Each row was made from one small tree. Brackets hold a mark, then the marks that hang from it, in the order of their numbers. Every link used is in the known rows. Write each row's tree.
In the rows, zero is written as 128.
Known rows:
{J119 J102}: [119, 126, 117, 123, 128, 117, 127, 126, 142, 133, 129, 120, 127, 151, 113, 115, 118, 125, 125, 127, 132, 124, 121, 117, 128, 127, 122, 129, 124, 130, 133, 141, 135, 135, 141, 132, 129]
{J486 {J433 J756}}: [127, 133, 112, 129, 120, 135, 128, 117, 135, 106, 119, 151, 130, 140, 102, 138, 127, 124, 149, 138, 120, 129, 108, 134, 137, 133, 142, 148, 124, 120, 117, 125, 131, 144, 118, 124, 135]
{J628 {J645 J433} J989}: [126, 118, 136, 111, 121, 159, 117, 128, 123, 97, 129, 111, 151, 145, 123, 124, 132, 152, 118, 130, 127, 128, 116, 125, 142, 148, 123, 135, 138, 112, 126, 142, 117, 123, 123, 133, 121]
{J102 {J645 J64 J433}}: [118, 110, 116, 102, 141, 151, 110, 158, 116, 110, 132, 135, 133, 148, 111, 126, 142, 123, 139, 135, 143, 133, 114, 122, 140, 148, 154, 141, 120, 117, 121, 127, 130, 123, 107, 135, 132]
{J433 J756}: [133, 132, 117, 128, 120, 125, 128, 111, 138, 116, 131, 132, 123, 136, 111, 131, 134, 126, 129, 140, 126, 129, 117, 123, 131, 130, 131, 135, 131, 126, 122, 134, 128, 131, 128, 131, 139]
{J989 {J628 {J645 {J102 {J64 {J274 J119}}} {J433 J756}}}}: [101, 101, 116, 102, 105, 149, 108, 159, 118, 111, 116, 162, 108, 185, 85, 109, 157, 139, 125, 161, 151, 125, 82, 133, 154, 156, 151, 166, 130, 142, 131, 155, 120, 172, 123, 133, 149]
{J645 {J102 J64 J541} J274 J433}: [99, 121, 106, 91, 119, 128, 88, 148, 117, 127, 115, 138, 137, 179, 97, 99, 145, 111, 128, 139, 162, 127, 121, 140, 135, 165, 149, 162, 129, 141, 150, 128, 136, 140, 104, 153, 142]
{J989 {J628 {J645 J102 {J274 J64 J119} {J433 J756}}}}: [105, 99, 111, 112, 110, 169, 96, 162, 137, 108, 134, 157, 117, 191, 84, 101, 141, 139, 122, 148, 169, 120, 74, 137, 140, 151, 146, 172, 140, 157, 118, 150, 131, 168, 110, 145, 160]
{J22 J604}: [107, 123, 124, 127, 141, 128, 122, 134, 130, 121, 128, 123, 117, 123, 116, 131, 122, 125, 121, 127, 113, 119, 130, 135, 124, 135, 129, 130, 131, 141, 122, 135, 138, 124, 131, 139, 134]
{J64 {J274 {J119 J102}}}: [116, 115, 117, 131, 110, 117, 107, 133, 135, 143, 130, 127, 117, 154, 109, 120, 130, 129, 107, 130, 141, 115, 121, 119, 123, 131, 124, 134, 122, 140, 128, 151, 124, 154, 151, 138, 140]
{J541 J274}: [132, 126, 111, 116, 130, 134, 113, 123, 139, 125, 129, 130, 129, 133, 108, 129, 132, 130, 118, 131, 143, 118, 140, 134, 131, 134, 128, 116, 139, 127, 130, 122, 133, 136, 135, 135, 114]
{J119 {J102 J64 {J645 {J433 J756}}} J274}: [114, 118, 83, 89, 131, 125, 97, 130, 131, 109, 120, 136, 117, 195, 80, 115, 139, 110, 123, 156, 151, 120, 110, 110, 144, 153, 147, 139, 108, 116, 129, 154, 126, 140, 132, 141, 120]
{J22 {J102 J64 {J645 J433}} {J604 J541} J628}: [87, 107, 102, 99, 160, 127, 106, 172, 106, 131, 106, 133, 122, 161, 96, 106, 137, 97, 135, 170, 127, 126, 89, 131, 114, 149, 151, 149, 90, 148, 125, 140, 164, 138, 144, 168, 149]
{J604 {J22 {J102 J64} {J628 J645}} {J541 J274}}: [130, 108, 107, 107, 133, 123, 89, 147, 111, 132, 95, 137, 147, 179, 114, 96, 116, 121, 117, 167, 148, 123, 88, 142, 126, 146, 146, 122, 113, 142, 142, 134, 147, 156, 166, 172, 130]
{J989 {J628 {J645 J64 {J102 J541} {J274 J119}}}}: [94, 111, 125, 90, 117, 144, 89, 168, 126, 134, 126, 139, 132, 193, 110, 95, 141, 146, 116, 150, 188, 116, 101, 137, 135, 163, 143, 153, 140, 172, 137, 133, 125, 161, 114, 151, 149]
{J64 {J274 {J119 {J102 J645}}}}: [117, 119, 115, 116, 122, 126, 100, 147, 121, 153, 132, 123, 110, 162, 114, 115, 133, 125, 111, 140, 149, 118, 120, 122, 126, 136, 132, 120, 121, 137, 127, 153, 118, 150, 157, 140, 137]
{J645 J64 J433}: [116, 105, 119, 116, 130, 142, 116, 146, 130, 102, 129, 140, 139, 142, 105, 132, 139, 127, 134, 125, 135, 129, 116, 120, 137, 145, 145, 156, 122, 120, 122, 127, 138, 127, 103, 132, 138]
{J989 J628}: [120, 123, 128, 120, 130, 124, 145, 146, 132, 134, 124, 142, 119, 129, 126, 131, 137, 129, 135, 136, 137, 131, 119, 130, 139, 126, 130, 131, 129, 131, 126, 127, 129, 137, 128, 125, 125]
{J119 {J102 J64 J541} J274}: [116, 126, 108, 91, 135, 99, 91, 129, 130, 136, 116, 121, 126, 184, 116, 111, 132, 116, 112, 147, 153, 116, 136, 119, 134, 153, 125, 140, 104, 137, 148, 143, 127, 147, 146, 146, 114]
{J119 {J102 J64 J541 {J645 J433}} J274}: [111, 117, 100, 70, 145, 116, 87, 151, 117, 130, 120, 122, 129, 196, 107, 113, 140, 110, 126, 155, 161, 122, 128, 119, 141, 163, 138, 136, 100, 120, 140, 144, 124, 140, 136, 153, 115]
{J628 {J645 J102}}: [116, 127, 133, 119, 126, 148, 120, 136, 125, 121, 123, 125, 129, 162, 117, 103, 116, 143, 121, 130, 137, 123, 111, 134, 133, 134, 127, 127, 143, 140, 138, 134, 124, 135, 127, 130, 131]
{J22 {J604 {J541 J102}}}: [112, 115, 121, 110, 148, 120, 111, 136, 140, 130, 127, 106, 131, 143, 102, 111, 124, 113, 129, 147, 110, 125, 117, 137, 119, 143, 122, 123, 127, 142, 127, 134, 163, 124, 144, 161, 141]
{J989 {J628 {J645 J102}}}: [110, 122, 131, 109, 128, 145, 138, 152, 129, 126, 119, 138, 120, 163, 115, 104, 127, 145, 128, 137, 149, 127, 101, 135, 143, 131, 129, 130, 144, 144, 137, 134, 125, 145, 127, 126, 126]
{J119 J102 J274}: [120, 121, 103, 119, 127, 111, 113, 119, 149, 124, 119, 125, 124, 168, 103, 120, 115, 125, 105, 125, 147, 109, 130, 113, 124, 132, 118, 125, 125, 127, 131, 139, 131, 138, 142, 136, 114]
{J604 {J541 J274}}: [138, 117, 118, 107, 128, 124, 114, 123, 140, 126, 118, 125, 142, 143, 118, 122, 138, 119, 126, 141, 147, 132, 137, 141, 124, 145, 123, 117, 134, 123, 126, 120, 139, 136, 144, 162, 124]
{J64 {J274 {J119 {J102 J541 {J645 J433}}}}}: [111, 107, 112, 91, 129, 122, 90, 157, 116, 146, 131, 119, 127, 174, 111, 117, 144, 122, 125, 149, 159, 125, 121, 126, 131, 150, 131, 139, 113, 126, 123, 148, 120, 151, 145, 154, 148]
{J604 {J22 J628} {J541 J102 J274}}: [138, 107, 110, 115, 128, 113, 94, 139, 138, 143, 111, 130, 148, 148, 98, 109, 114, 114, 119, 161, 149, 129, 105, 139, 127, 133, 134, 114, 133, 124, 130, 116, 170, 144, 153, 173, 129]
{J628 J645}: [129, 126, 138, 120, 135, 147, 126, 130, 121, 119, 126, 126, 133, 143, 135, 121, 121, 149, 125, 133, 132, 125, 117, 134, 130, 133, 124, 115, 131, 128, 130, 132, 115, 129, 134, 128, 122]
{J628 {J645 J102 {J433 J756}} J989}: [118, 125, 122, 108, 106, 158, 109, 118, 137, 88, 129, 115, 141, 174, 89, 107, 134, 146, 115, 138, 131, 129, 96, 119, 147, 150, 129, 153, 152, 122, 128, 151, 127, 135, 115, 136, 141]
{J119 {J102 J541 {J645 {J433 J756}}} {J274 J64}}: [123, 114, 91, 80, 143, 125, 78, 142, 139, 117, 134, 125, 119, 202, 91, 118, 138, 110, 123, 154, 159, 122, 109, 118, 139, 158, 131, 155, 106, 124, 119, 152, 127, 148, 141, 159, 139]
{J628 {J645 {J64 {J274 J119}} J102 J433} J989}: [104, 100, 128, 114, 97, 166, 78, 153, 120, 96, 127, 124, 137, 178, 95, 111, 147, 150, 94, 128, 151, 115, 103, 122, 146, 167, 142, 166, 145, 139, 132, 154, 121, 153, 117, 140, 143]

Which tree is each row?
[130, 121, 101, 97, 121, 116, 73, 150, 103, 144, 101, 114, 139, 169, 113, 98, 136, 99, 107, 166, 149, 131, 101, 129, 133, 154, 153, 127, 118, 138, 142, 142, 150, 151, 168, 177, 124] -> {J604 {J22 {J102 J64 J645} {J628 J989}} {J541 J274}}
[107, 113, 106, 85, 118, 134, 80, 129, 127, 120, 132, 129, 143, 205, 95, 99, 139, 138, 123, 167, 163, 119, 97, 125, 133, 168, 140, 153, 111, 143, 130, 158, 122, 157, 128, 158, 151] -> {J628 {J645 {J274 {J119 {J102 J64 J541}}} {J433 J756}}}
[135, 114, 125, 106, 134, 137, 74, 147, 128, 142, 147, 119, 127, 148, 131, 123, 142, 128, 116, 147, 154, 120, 137, 140, 128, 148, 129, 148, 118, 153, 126, 137, 135, 163, 144, 149, 138] -> {J102 {J541 {J274 J64 J119}}}
[106, 104, 125, 106, 130, 164, 110, 153, 128, 92, 123, 136, 140, 177, 96, 106, 127, 142, 129, 129, 145, 124, 100, 127, 142, 148, 146, 154, 137, 131, 134, 132, 135, 134, 103, 134, 140] -> {J628 {J645 J64 J102 J433}}
[122, 128, 141, 131, 104, 138, 102, 142, 115, 122, 109, 119, 140, 154, 124, 105, 105, 143, 95, 136, 141, 129, 92, 129, 140, 133, 135, 138, 151, 139, 137, 140, 135, 141, 137, 146, 135] -> {J604 {J22 {J628 {J645 J102} J989}}}
[118, 119, 126, 127, 112, 126, 99, 144, 106, 139, 123, 140, 111, 138, 128, 126, 149, 124, 114, 140, 135, 122, 127, 131, 132, 147, 144, 141, 114, 142, 136, 146, 118, 154, 139, 130, 133] -> {J102 {J64 {J274 J119}}}
[123, 115, 131, 114, 132, 121, 88, 150, 130, 151, 149, 106, 124, 165, 136, 110, 130, 123, 122, 142, 142, 124, 119, 122, 126, 139, 121, 163, 102, 158, 128, 156, 136, 162, 149, 145, 154] -> {J274 J64 {J119 {J102 J541}}}
[110, 130, 109, 89, 101, 146, 82, 118, 136, 101, 123, 115, 151, 195, 85, 100, 140, 143, 107, 144, 162, 122, 104, 131, 140, 171, 130, 155, 156, 131, 135, 143, 119, 137, 113, 160, 147] -> {J628 {J645 {J102 J541} J274 {J433 J756}} J989}
[118, 116, 107, 109, 123, 127, 91, 132, 134, 141, 134, 123, 122, 163, 102, 110, 135, 124, 113, 147, 148, 114, 131, 121, 132, 141, 138, 130, 115, 147, 140, 150, 141, 162, 146, 136, 120] -> {J541 {J274 {J119 {J102 J64}}}}
[134, 121, 106, 123, 133, 122, 104, 149, 105, 137, 121, 117, 127, 155, 127, 109, 110, 110, 136, 131, 128, 126, 104, 132, 131, 121, 147, 115, 127, 131, 132, 138, 129, 129, 142, 142, 139] -> {J604 {J22 {J102 J645}}}
[107, 123, 120, 112, 129, 124, 99, 129, 143, 123, 113, 116, 134, 129, 100, 127, 137, 123, 90, 152, 138, 119, 129, 133, 118, 157, 121, 133, 137, 143, 120, 131, 161, 139, 157, 176, 126] -> {J22 {J604 {J541 J274}} {J628 J989}}
[105, 101, 112, 129, 112, 158, 81, 161, 129, 122, 136, 140, 125, 168, 98, 106, 133, 118, 116, 123, 157, 116, 105, 137, 122, 145, 145, 173, 135, 156, 125, 142, 146, 156, 104, 145, 158] -> {J645 J102 {J274 J64 J119} J433}
[100, 95, 114, 124, 106, 145, 90, 159, 126, 110, 125, 144, 124, 165, 87, 119, 145, 127, 113, 125, 152, 119, 110, 125, 132, 150, 151, 172, 134, 141, 129, 137, 138, 153, 108, 138, 156] -> {J645 {J64 {J274 J119}} J102 J433}
[91, 84, 97, 104, 141, 137, 79, 175, 115, 117, 120, 124, 123, 176, 87, 115, 149, 108, 124, 147, 136, 115, 97, 133, 115, 164, 150, 155, 110, 150, 114, 150, 145, 143, 140, 174, 166] -> {J22 {J102 {J645 {J64 {J274 J119}} J433}} {J604 J541}}
[114, 118, 96, 61, 149, 129, 84, 151, 122, 137, 128, 120, 132, 184, 97, 106, 147, 112, 133, 160, 161, 126, 131, 129, 148, 163, 144, 129, 110, 119, 140, 140, 133, 147, 142, 156, 118] -> {J119 {J102 J64 {J541 J274} {J645 J433}}}
[116, 134, 128, 97, 117, 153, 67, 146, 124, 128, 129, 110, 134, 189, 120, 91, 137, 137, 95, 129, 160, 118, 115, 141, 135, 170, 126, 155, 150, 160, 149, 148, 117, 150, 134, 159, 136] -> {J628 {J645 {J102 J541} {J274 J64}} J989}
[123, 111, 127, 133, 128, 134, 99, 147, 135, 140, 147, 118, 116, 155, 124, 113, 123, 124, 119, 131, 133, 120, 110, 117, 124, 128, 126, 156, 110, 155, 124, 159, 141, 160, 145, 134, 146] -> {J274 J64 {J119 J102}}
[113, 92, 118, 124, 113, 143, 97, 153, 123, 110, 128, 146, 129, 145, 103, 136, 148, 132, 119, 130, 145, 122, 115, 122, 133, 151, 147, 161, 121, 126, 119, 136, 127, 146, 114, 136, 149] -> {J645 {J64 {J274 J119}} J433}
[106, 94, 121, 90, 127, 138, 82, 155, 127, 118, 130, 126, 143, 193, 105, 113, 139, 148, 114, 146, 160, 116, 105, 123, 135, 165, 131, 156, 113, 133, 129, 151, 119, 157, 136, 154, 151] -> {J628 {J645 {J64 {J274 {J119 {J102 J541}}}} J433}}
[146, 102, 132, 117, 135, 140, 87, 156, 122, 129, 110, 142, 140, 158, 135, 113, 113, 130, 113, 156, 155, 134, 95, 153, 131, 148, 135, 130, 127, 134, 122, 131, 142, 155, 161, 178, 134] -> {J604 {J22 {J628 J645}} {J541 {J274 J64}}}
[100, 123, 123, 117, 139, 132, 108, 137, 128, 122, 109, 103, 138, 157, 109, 104, 121, 135, 98, 155, 121, 113, 90, 126, 108, 147, 115, 137, 119, 156, 127, 148, 150, 138, 164, 166, 141] -> {J22 J102 {J604 J541} {J628 J645 J989}}
[113, 124, 99, 123, 124, 117, 101, 140, 113, 136, 112, 141, 111, 159, 103, 113, 145, 111, 116, 133, 123, 113, 114, 129, 126, 142, 142, 140, 111, 141, 152, 144, 123, 149, 151, 129, 130] -> {J22 {J102 {J64 J274}}}
[122, 129, 102, 110, 124, 123, 53, 165, 103, 152, 120, 118, 129, 173, 122, 99, 126, 105, 97, 146, 161, 118, 95, 134, 125, 152, 148, 149, 122, 156, 139, 146, 135, 151, 154, 172, 146] -> {J604 {J22 {J102 J541 {J645 {J274 J64}}} {J628 J989}}}
[118, 123, 86, 61, 140, 124, 83, 134, 132, 127, 130, 125, 126, 194, 80, 108, 152, 112, 134, 172, 159, 128, 119, 125, 151, 163, 149, 137, 112, 118, 135, 147, 131, 150, 142, 157, 130] -> {J119 {J102 J64 {J541 J274} {J645 {J433 J756}}}}
[115, 129, 105, 90, 144, 125, 77, 155, 125, 156, 136, 121, 119, 186, 118, 100, 133, 111, 119, 140, 166, 121, 121, 135, 126, 157, 135, 136, 118, 148, 136, 147, 123, 148, 149, 161, 137] -> {J119 {J102 J541 {J645 {J274 J64}}}}
[145, 113, 123, 105, 135, 119, 100, 150, 116, 144, 122, 107, 143, 156, 130, 105, 117, 107, 144, 151, 130, 147, 106, 141, 137, 137, 140, 103, 132, 118, 130, 131, 145, 122, 146, 169, 138] -> {J604 J22 {J541 {J102 J645}}}
[112, 111, 101, 88, 119, 139, 73, 147, 120, 118, 140, 136, 141, 178, 97, 120, 157, 123, 130, 160, 177, 126, 109, 125, 133, 167, 158, 154, 121, 138, 112, 134, 125, 140, 103, 160, 161] -> {J102 J541 {J645 J64 {J274 J119} {J433 J756}}}
[118, 106, 133, 105, 137, 154, 144, 154, 129, 109, 121, 146, 134, 146, 118, 126, 133, 149, 142, 141, 141, 132, 101, 133, 147, 136, 131, 132, 128, 115, 120, 130, 121, 135, 119, 128, 124] -> {J989 {J628 {J645 J433}}}
[106, 117, 118, 112, 126, 158, 106, 167, 131, 129, 121, 153, 111, 181, 107, 96, 131, 135, 115, 130, 165, 116, 93, 147, 139, 147, 138, 145, 145, 160, 139, 139, 124, 157, 126, 141, 132] -> {J989 {J628 {J645 J102 {J274 J64}}}}
[119, 128, 103, 82, 138, 110, 90, 128, 134, 143, 124, 118, 128, 174, 105, 107, 141, 117, 120, 152, 151, 121, 139, 128, 140, 155, 131, 132, 115, 137, 150, 141, 136, 154, 151, 149, 117] -> {J119 {J102 J64 {J541 J274}}}
[125, 116, 106, 121, 133, 123, 96, 136, 147, 125, 128, 128, 114, 174, 108, 120, 118, 117, 103, 122, 144, 111, 122, 117, 127, 138, 120, 144, 115, 139, 132, 150, 134, 150, 148, 139, 120] -> {J119 J102 {J274 J64}}
[113, 108, 106, 83, 130, 129, 86, 146, 131, 121, 147, 116, 135, 189, 96, 113, 146, 123, 137, 165, 157, 130, 102, 107, 139, 155, 146, 161, 105, 134, 115, 152, 135, 147, 123, 152, 164] -> {J274 {J119 {J102 J541 {J645 J64 {J433 J756}}}}}
[104, 104, 108, 103, 102, 129, 77, 145, 130, 111, 131, 140, 127, 183, 80, 116, 158, 125, 118, 148, 158, 125, 106, 123, 139, 163, 148, 186, 130, 141, 124, 141, 135, 160, 110, 151, 174] -> {J645 {J64 {J274 J119}} {J102 J541} {J433 J756}}
